Each row was made from one path, in order. Every step used is in the known rows, and no mark comes twice. Write each row's path.
(in the rows, 128 means zero)
Known rows:
pemu -> dozo -> gasid: [104  96 114 178 123 116 115  79 110 121 152 135 172 111 116 139 144 102
 107 122 197]
gazu -> tago -> pemu -> bita -> dozo: [ 74 100 146 147 117 148 117 122 103 122 124 145 196 104 151 113 115  75
  93 131 122]
tago -> gazu -> pemu: [118  95 138 135 112 190 127 137 129 161 122 129 168 123 108 104 132 104
  95  90 100]
bita -> dozo -> tago -> gazu -> pemu -> gasid: [ 19  94 149 141 188 141  79  74 136 139 132 155 156  85 145 126  99  51
 121  75 134]
gazu -> dozo -> gasid: [140  81  94 178 123 169 162 141 101 159 156 141 162 100 133 165 161  82
  92 126 172]
gasid -> dozo -> pemu: [132 142  77 157 101 147 146  91  91 163 111  87 124 118 128 181 133  97
 107 128 138]
dozo -> bita: [132 139 138 165 127 160 129 115 121 138 131 109 170 108 122 140 179  96
 105 127 129]
pemu -> gasid -> dozo -> tago -> gazu: [ 93 140  93 151 133 126  99  75  84 165 128 147 129 105 139 109 121  66
 129  59 113]
gazu -> pemu -> gasid -> dozo: [125  94  65  95 135 141 127 117  50 153  98 145 140 112 126 129 130 112
  98 127  87]
tago -> pemu -> gasid -> dozo: [127 131  83 141 122 135 120  91  97 146 122 119 151 109  98 135 123  95
 106 103  88]
gasid -> dozo: [148 143  65 166  85 160 151 120  75 166  91 107 130 112 133 126 136 103
  94 106 100]
gasid -> dozo -> pemu -> bita: [118 154  81 141 127 120 132  63  66 147 103  96 150 105 140 169 134 125
 117 143 123]
tago -> pemu -> bita: [118 137 135 156 135 147 119  94 113 116 128 103 199 118  95 119 142 117
  90 132  92]
dozo -> tago -> gazu -> pemu -> gasid: [ 68  98 149 131 156 148  92  98 112 150 150 151 149 130 123 114 126  55
 112  84 119]
pemu -> bita -> dozo -> tago: [ 42 139 135 173 181 121  92  60 100 110 112 127 180  83 160 120 129  82
 106 118 135]
gasid -> dozo -> tago: [105 148  93 176 103 137 143 101  72 165 114 115 105 127 141 152 120  59
 107 111 110]
dozo -> tago -> pemu: [ 84 132 160 185 125 151 125 103 135 133 157 100 144 147  98 158 128  37
  91 120 121]
bita -> dozo: [ 93 116 104 184 134 174 115 111 135 131 100 109 170  82 142 112 136  85
  79  94 145]
tago -> dozo -> gasid: [117 105 108 194 114 145 132 130 152 136 175 130 186  99 120 152 136  80
 102 107 156]
gazu -> pemu -> dozo -> tago: [ 60  77 144 132 136 108 121  90  79 119 138 143 144 147 122 166 102  92
 103 157 143]
pemu -> bita -> dozo -> gasid: [ 70 124 117 170 183 131  95  70 115 113 121 130 198  60 149 117 152 101
 107 116 155]

Write each row's path:
[ 57 126 147 166 180 127 102  65 146 112 142 117 199  74 112 147 126  91
 115 129 128] : tago -> pemu -> bita -> dozo -> gasid
[138  91  94 163 116 170 160 119 104 152 142 110 162 116 131 197 149  99
  90 143 177] : gazu -> dozo -> pemu
[ 85 120 169 158 126 106 122  65 136 114 155 117 181 118  85 183 116 115
 131 149 134] : tago -> pemu -> dozo -> bita
[ 87 101 145 174 125 113 118  73 142 118 170 120 174 120  82 169 118  93
 113 134 166] : tago -> pemu -> dozo -> gasid
[ 49  95 153 128 181 145  97  84 134 142 131 152 191  71 133 120 119 108
 129 101 121] : tago -> gazu -> pemu -> bita -> dozo -> gasid
[113  93 142 161  79 146 142 166 116 143 162 160 187 114 161 146 133  71
 110 131 138] : gazu -> tago -> dozo -> bita
[118 137 116 149 148 141 111  70 102 116 127  89 191 116 126 147 168 119
  92 145 159] : dozo -> pemu -> bita
[113 113 110 178 109 145 132 109 154 128 161  98 186 115 118 186 122  96
  99 125 162] : tago -> dozo -> pemu
[112 108  92 156 136 128 105  88 141 119 167 117 196 104 121 168 130 100
 103 113 167] : tago -> dozo -> pemu -> gasid
[146 132  46 141 119 140 116  97  62 151 100 133 146  99 134 101 148 103
  98  91 111] : pemu -> gasid -> dozo
[130 155 102 155 110 138 149 103  84 166 107 113 131  97 133 163 144 104
 129 127  95] : gasid -> dozo -> bita
[ 98 113 124  95 147 137 112  94  97 172 122 159 152  92 123 135 123 114
 147  95  78] : tago -> gazu -> pemu -> gasid -> dozo -> bita
[ 92 151 117 177 100 143 131  93  99 183 121 123 111 120 137 135 105  61
 129  73 102] : gasid -> dozo -> tago -> gazu
[ 72 110  97 154 178 144  84  60 137 118 123 108 176  75 142 148 142  81
  98 103 189] : bita -> dozo -> pemu -> gasid
[ 83 124 141 163 153 134  97  85 121 123 162 121 154 136 101 139 135  39
  98 108 128] : dozo -> tago -> pemu -> gasid
[ 77 108 113 190 156 161 110 102 149 133 131 119 167  70 139 133 148  62
  96  99 178] : bita -> dozo -> gasid
[129  79  91 105 149 162 111 127  78 128 115 141 169 121 115 106 157 104
  75 125 113] : gazu -> pemu -> gasid
[101 127 114 162 135 119 118  80 131 113 156 107 212 103 128 175 123 125
 109 140 146] : tago -> dozo -> pemu -> bita
[129 116  92 143 149 153  96  80 113 124 140 101 174 117 118 138 173  90
  86 112 182] : dozo -> pemu -> gasid
